Known rows, with every way that one mark hangs from another
J37(J883(J710(J178(J441)))): [ 0.57  0.17  0.50 -2.40 -1.62  1.42 -2.02 -1.69 -1.19  0.39 -0.36  2.52
 -1.14 -1.00 -2.04 -0.82  1.32 -1.09 -2.85 -0.52 -0.83 -1.93 -1.37]
J37(J803 J883(J710(J178))): [-0.73 -0.51 -1.55 -2.74 -0.63 -0.62 -3.65 -2.26 -0.82  0.36  2.26  0.43
  0.14 -1.03 -1.07 -0.36  2.24 -3.23 -2.98  1.26 -1.21 -2.63 -1.24]
J101(J178(J441) J803(J37(J883))): [ 0.07  2.02  0.21 -2.50 -0.26 -2.46 -0.47  1.56  0.49  0.50 -1.18  0.09
 -0.41  1.37  0.26 -0.46  1.51  1.06 -1.28 -1.37  0.47  3.62  0.35]
J441(J178(J101)): [ 0.31 -1.04  0.75  3.42  2.13  1.34 -1.38  0.49  0.83 -0.55 -0.99  0.87
  0.16 -0.43 -0.34 -1.65  0.05 -1.69  0.30  0.03  0.35 -2.01 -0.19]
J883(J37 J710(J178(J101))): [-0.27 -1.37 -0.96  3.19 -2.09  1.58  1.08 -1.25 -0.27 -0.77  0.28 -1.99
 -0.12 -1.05  1.75 -1.88 -0.56 -0.67 -2.87  0.04  0.63 -4.70 -0.53]
J37(J803(J441(J178))): [-1.42 -0.96 -1.11 -0.26  0.95  1.29 -2.44 -0.17 -0.22  1.08  7.39 -0.49
  0.36 -2.70 -0.40  0.91  0.37 -4.07  1.49  0.27 -0.43  0.96  0.92]
J101(J178 J803(J37(J883) J441)): [-1.42  2.51 -0.07 -1.68  0.20 -1.33 -1.44 -0.19  0.52  0.32  0.12 -0.61
  0.18  0.43  2.70  2.21  0.71 -0.14 -0.71 -1.03  0.87  4.57  1.21]
J710(J178): [ 0.16 -1.41  0.08  1.34  0.31  3.31 -2.79 -2.85  1.20 -1.16 -4.74  1.08
 -0.29 -1.55 -0.43 -0.49  0.73 -3.94 -1.79 -0.76  0.51 -4.36 -1.02]
J101(J178(J441(J803(J37)))): [ 0.60  0.16  0.38  1.13  0.26 -0.77 -0.35  2.00  0.27  0.54  0.73 -1.74
 -0.87  0.47 -1.23 -1.32  1.56  2.11 -0.99 -0.36  0.44  1.46 -0.65]
J883(J37(J803(J101)) J710): [-0.88 -0.63 -1.88 -0.73 -0.69 -2.95  0.90 -1.54 -1.06  0.70  1.38 -3.03
  2.09 -0.90  1.61 -1.75 -0.74 -0.49  1.39  2.71 -0.80 -0.92  1.65]
J710(J178(J441)): [ 0.68 -1.38  0.67  0.16 -1.26  3.54 -0.86 -1.26  0.54 -0.45 -1.47  1.84
 -1.08 -1.25 -1.68 -0.46  0.02 -2.53 -1.55 -1.65  0.49 -3.21 -1.15]
J883(J37(J803(J441)) J710): [-1.42 -0.82 -2.76 -0.22 -2.14 -1.03 -1.15 -2.05 -1.30  1.70  4.94 -3.15
  1.61 -2.94  1.72 -0.12 -0.96 -2.18 -0.02  1.31 -0.50 -0.77  2.33]
J710(J178(J101(J803) J441)): [ 0.14 -1.76  1.18 -1.32 -3.00  0.74  2.92  2.52  1.12 -1.29  0.18  1.19
 -1.22  0.83  0.23 -0.30 -0.25  0.17 -2.32 -3.09  2.33 -2.60 -1.90]
J178(J101(J803(J37(J883))) J441): [ 0.75  0.94 -1.20 -1.89 -1.33 -3.88  1.77  2.66  0.49  0.67 -1.56  1.45
  0.32  2.87  0.07 -0.02 -0.83  3.12 -0.60 -0.62 -0.48  1.50  0.83]
J803(J101 J441): [-0.76 -0.04  1.01  0.08  0.91  1.28  0.60 -2.57 -0.12 -0.29 -1.62  0.98
  1.11 -0.37  1.47  2.07 -2.44 -1.03  2.89  0.37  0.47  0.57  1.59]
J883(J710(J178)): [ 0.44 -1.25  1.16 -0.06 -0.02  1.28 -3.01 -3.11 -0.51 -0.82 -3.17  0.62
 -0.27 -2.70 -1.21 -0.61  0.79 -1.33 -2.12 -0.01  0.80 -3.71 -1.49]
J441(J178 J803(J37)): [ 1.07 -0.23 -0.62  1.35  2.77  1.09 -2.96  1.86  0.18  0.58 -0.17 -1.26
  0.13 -1.43 -2.61 -1.73  2.57  0.12  0.96  1.30 -1.52  0.66 -0.29]
J178(J441): [ 1.21 -0.95  0.46  0.23  0.05  0.88 -1.97 -1.45  0.55  0.32 -3.99  1.99
  0.32 -0.99 -1.68 -1.26 -0.48 -1.52 -0.05 -0.49  0.03 -2.14  0.45]
J803(J37 J101): [ 0.86  0.54  0.02  0.85  2.08 -2.80 -0.02 -1.77  0.12 -0.27 -5.46  0.30
  1.44  0.61 -0.04  0.73 -2.26  2.04  3.28  1.89 -0.72  0.78  1.37]
J441(J178(J101) J803(J37)): [ 0.81 -0.66 -0.51  3.01  2.02 -0.27 -0.26  3.48  0.35  0.20  1.91 -1.34
 -0.27  0.45 -1.77 -1.45  1.13  1.98  0.52  0.99 -0.87  0.04 -0.62]
J803(J101): [ 0.53 -0.29  1.13  0.47  2.07  0.07 -0.42 -2.60  0.65 -0.82 -6.83  1.24
  1.41  0.21  0.53 -0.40 -1.20 -1.28  1.85  1.02  0.26 -1.39  0.75]
J803(J37 J101 J441): [-0.09  0.81  0.27  0.45  0.88 -1.81  1.17 -1.74 -0.61  0.31 -0.59  0.13
  1.10 -0.03  1.10  3.34 -3.56  2.04  4.13  1.26 -0.49  2.72  2.21]
J178(J441(J803(J37 J101))): [ 1.32  0.12  0.09 -0.87  0.27 -1.61  2.60  2.13 -0.57  0.54 -0.58 -0.45
  0.31  1.41 -1.70 -0.40 -0.55  4.10  2.53  1.15 -1.24  1.62  0.29]
J37(J883): [ 0.43  0.60 -1.23  0.47  1.73  1.98 -5.11 -3.62  1.11  0.18 -7.33  2.11
  1.15 -0.28 -0.28 -1.81  1.33 -4.08 -1.26  1.06 -1.30 -2.34  0.90]
J803(J37(J883) J101 J441(J178)): [-0.67  2.66 -0.47 -0.60  2.25  0.08  0.33 -0.19 -1.50  0.91  3.67  0.99
  0.27  0.23  0.40  2.35 -0.96  0.18  4.20  1.49 -2.20  5.54  1.59]

Rows
[ 0.44  1.60 -1.60 -0.72  2.09 -0.74 -0.42 -0.05 -0.06  0.36 -3.40 -0.26
  1.08  2.23 -0.31 -0.66  1.01  1.55  1.10  2.64 -2.58  1.37  0.67] => J441(J803(J37(J883) J101))
[ 0.67 -0.93  0.09 -0.99 -2.81 -2.51  3.64  3.45  0.59 -0.71  1.30  0.28
 -1.13  1.40 -0.22  0.99 -1.44  3.06 -1.01 -2.33  1.44 -0.53 -1.09] => J710(J178(J101(J803(J37)) J441))
[ 0.46  1.89 -0.88 -0.72  3.25  0.99 -0.70  1.91 -0.60  0.56  0.77 -0.33
  0.37  1.20 -1.47 -1.27  2.79  0.80  2.18  2.42 -2.87  3.33 -0.11] => J441(J178 J803(J37(J883) J101))
[-2.53  0.11  0.55 -0.25  0.38 -1.15  1.62 -1.01  0.03 -0.18  5.57 -1.74
  0.37  0.53  2.89  2.62 -1.24 -1.75  1.94  0.29  1.62  2.17  0.87] => J37(J803(J101(J178) J441))
[-0.13  0.61  0.27 -1.36  0.90 -0.78 -1.23  1.93 -0.22  0.63  2.18 -0.50
  0.38 -2.42 -0.15  1.62 -0.01  0.48  2.52 -0.97  0.11  3.97  1.10] => J101(J803(J37 J441(J178)))
[ 0.59 -1.43 -0.82  0.07 -3.26  3.51  0.81  0.70 -1.09  0.52  2.69 -2.68
 -1.03 -2.35 -1.20 -3.42  2.76 -0.54 -3.19 -0.70 -0.36 -3.03 -1.54] => J883(J37 J710(J178(J441(J803))))
[ 0.34  1.58 -0.64  0.07  0.46 -0.15 -1.10  1.52  0.17  0.95  1.03 -0.90
 -0.90  1.75 -0.91 -1.32  2.87  1.26 -1.86  0.16 -0.89  2.29 -0.39] => J101(J178(J441(J803(J37(J883)))))
[ 0.43 -1.32  0.30  2.70  1.94  2.53 -0.93  2.53  0.86 -0.41  0.38 -0.63
 -0.32 -0.08 -0.78 -2.70  2.34 -0.93 -1.01  0.26 -0.03 -1.99 -1.38] => J441(J178(J101) J803)
[-0.22  0.35  2.81  0.16  0.66  0.09  2.24 -0.47  0.25 -0.73 -1.38  0.66
 -0.37  1.00  0.79 -0.53 -0.73  0.36  1.18 -0.77  1.68  1.19 -0.20] => J803(J101(J178(J441)))
[-1.38 -1.44  0.72 -0.28 -2.39  1.77  2.14  0.87  1.02 -1.41  1.52  0.36
 -0.78 -0.03  2.49  2.26 -1.04 -1.02 -1.80 -2.85  2.57 -1.61 -0.95] => J710(J178(J101(J803(J441))))
[ 0.40 -1.14  1.38 -1.42 -1.22  3.62  3.33  1.39 -0.03 -0.79  1.28  0.24
 -1.24  0.59 -1.36 -0.89  1.22 -0.02 -0.29 -0.71  0.22 -1.58 -2.15] => J710(J178(J441(J803(J101))))
[-0.85  0.54 -1.96 -2.12  1.29 -1.24 -1.14 -1.79  0.37  0.30 -0.94  1.00
  1.92  1.94  0.88 -0.44  0.41 -3.07  1.17  2.44 -1.62 -0.41  1.19] => J37(J803(J101) J883)
[ 0.49 -1.75  0.78  1.81 -2.08  1.83  1.96  0.33  0.78 -0.89  0.44  1.80
 -1.41  0.61 -0.44 -0.15 -1.34 -0.80 -2.02 -1.76  1.07 -3.87 -1.45] => J710(J178(J101 J441))
[ 0.31 -1.37 -0.38  1.93 -3.86  1.03  2.96  0.21 -0.86 -0.09  3.10 -1.00
 -1.03 -0.69  0.65 -1.79 -1.07  0.68 -2.44 -1.05  0.58 -3.78 -0.75] => J883(J37 J710(J178(J101 J441)))
[-1.61  0.78  2.39  1.21  1.18  1.23  1.26 -2.15  0.21 -0.84  0.20 -0.51
  0.11  0.22  2.84  1.80 -1.56 -0.78  1.69 -0.46  2.06  2.19  0.69] => J803(J101(J178) J441)
[ 1.17 -0.52 -0.12 -0.99 -1.63 -4.52  2.63  3.05  0.69  0.20 -1.15  0.59
  0.34  1.51 -0.29  0.21 -2.10  4.35  0.45 -1.23  0.97  0.59  0.58] => J178(J101(J803(J37)) J441)
[ 0.98 -1.42  1.71 -1.37 -1.71  0.67 -1.04 -1.30 -1.16 -0.20  0.01  1.39
 -1.08 -2.17 -2.37 -0.50  0.11  0.01 -1.83 -1.13  0.62 -2.64 -1.60] => J883(J710(J178(J441)))
[-0.59 -0.71  0.63  3.04  0.87  2.29 -0.39  0.41  0.09 -0.03  3.87  0.70
 -0.28 -1.14  0.73  0.85 -1.45 -1.60  1.13 -0.57  0.71 -0.17  0.42] => J803(J441(J178(J101)))
[-1.41  1.14 -0.31 -2.13 -0.07 -1.97  1.62  0.20 -0.10  0.41  4.14  0.40
 -0.07  2.60  1.13 -0.41  0.76 -1.52  0.25  0.60 -0.01  2.18  0.16] => J37(J803(J101(J178(J441))) J883)
[-0.51  2.25 -0.99 -0.59  1.10 -0.85  0.45 -2.08 -0.80  0.67 -0.74  1.13
  1.08  1.23  1.46  3.13 -2.47  0.94  3.11  1.72 -1.85  3.43  2.35] => J803(J37(J883) J101 J441)
[-1.05  1.48  1.51  1.33  1.32 -1.78  1.70 -1.30 -0.38 -0.30  0.94 -1.39
  0.14  0.59  2.62  3.31 -2.88  2.15  3.19  0.32  1.19  4.12  1.37] => J803(J37 J101(J178) J441)
[ 0.96  0.72 -1.95  0.74 -0.76 -1.18  0.86  2.64  0.01  1.03  1.07  0.37
 -0.25  3.23 -1.32 -0.95  0.39  2.89 -1.20  0.95 -1.98  0.06 -0.04] => J178(J101 J441(J803(J37(J883))))
[-0.40 -1.71  0.61  0.02 -1.39  0.94  0.99  0.85  1.82 -1.86 -2.82  0.44
 -0.39  0.55  1.38 -0.33  0.21 -1.24 -2.76 -2.16  2.32 -3.31 -1.56] => J710(J178(J101(J803)))
[-0.15  1.67 -2.08  0.52  0.95 -0.52 -2.94 -2.70 -0.09  1.18 -1.16  1.17
  0.96 -0.26  0.46  2.28 -1.37 -0.94  0.56  0.99 -1.97  1.66  2.32] => J803(J37(J883) J441)
[ 0.72 -1.74  0.44 -0.08 -1.52  4.31 -0.28  0.86  0.54 -0.25  0.28  0.31
 -1.41 -0.88 -2.32 -1.64  2.59 -1.73 -2.52 -1.34  0.06 -3.26 -2.29] => J710(J178(J441(J803)))
[-1.10  0.87  1.06 -0.56  0.07 -2.15 -0.54  0.42  0.69 -0.03  0.12 -1.69
  0.12 -0.62  2.25  2.35 -0.57  0.79  0.27 -1.61  2.25  3.70  1.06] => J101(J178 J803(J37 J441))
[-0.88 -0.54 -0.31 -0.15 -2.43 -0.93  2.85  1.72  0.48 -0.77  2.49 -0.67
 -0.80  0.40  1.83  3.60 -2.38  2.19 -0.47 -2.01  1.75  0.45 -0.19] => J710(J178(J101(J803(J37 J441))))
[-0.03 -1.04 -0.78  1.46 -1.36  2.58 -1.65 -3.01 -0.37 -0.35 -2.15 -1.91
  0.10 -3.08  0.53 -2.43  0.93 -2.71 -2.35  0.18  0.06 -4.01 -0.27] => J883(J37 J710(J178))
[ 0.89 -1.34 -0.56  1.85 -2.17  0.38  3.23  3.42  0.28 -0.23  3.32 -0.77
 -1.82  1.56 -1.71  0.05 -0.22  3.36 -1.52 -0.81 -0.11 -1.93 -1.92] => J710(J178(J101 J441(J803(J37))))
[ 0.36  1.26 -0.90 -0.48  1.32 -2.29 -0.63  3.16  0.63  0.15 -0.39  0.68
  0.41  1.34  0.02 -0.67  1.16  1.05  0.12  0.05 -0.86  2.18  0.36] => J441(J178(J101(J803(J37(J883)))))
[-0.43  1.23 -0.90 -1.39 -0.92 -0.63 -2.08 -2.71 -1.87  0.82  2.76  0.48
 -0.53 -1.55 -0.51  2.95 -0.64  0.57 -1.21  0.56 -1.48  1.05 -0.01] => J803(J37(J883(J710(J178))) J441)
[-0.79  0.33  1.54  0.33  2.10  2.36  0.53 -0.54 -0.69 -0.09  2.29  0.84
  0.28 -1.64  0.47  1.19 -1.04 -1.67  3.83  0.14  0.02  2.42  0.98] => J803(J101 J441(J178))
[-0.68  0.04  1.97  0.90  2.21  1.87  0.61 -0.03  0.91 -1.21 -2.87 -1.75
  0.22  1.06  1.29 -1.55  2.20 -0.41 -0.24  0.49  1.48  0.12 -0.90] => J441(J803(J101(J178)))
[ 0.61  1.89 -1.02 -0.29  2.28 -2.09 -0.87 -2.11 -0.08  0.23 -5.12  1.32
  1.51  1.80  0.37  0.54 -1.13  0.72  2.10  2.45 -2.08  1.51  1.60] => J803(J37(J883) J101)
[ 0.91  1.34 -0.76 -1.33  2.56 -0.72 -4.35  1.38 -1.68  1.48  0.73 -0.81
 -0.02 -1.39 -2.85 -2.18  4.07  1.64 -0.45  2.39 -2.81  1.84 -0.52] => J441(J178 J803(J37(J883(J710))))
[ 0.62 -1.70  1.53  0.04 -2.47 -0.88  1.79  0.23 -1.00 -0.53  1.92  1.28
 -1.36 -0.06 -1.18 -0.04 -1.17  2.15 -2.23 -1.23  1.34 -3.42 -1.97] => J883(J710(J178(J101 J441)))
[ 0.50  0.56  1.45 -1.59 -0.45 -3.30  0.48  1.78  0.72  0.03 -1.64 -0.78
 -0.45  0.25  0.07 -0.15  0.26  2.16 -0.17 -1.99  2.01  2.77  0.20] => J101(J178(J441) J803(J37))
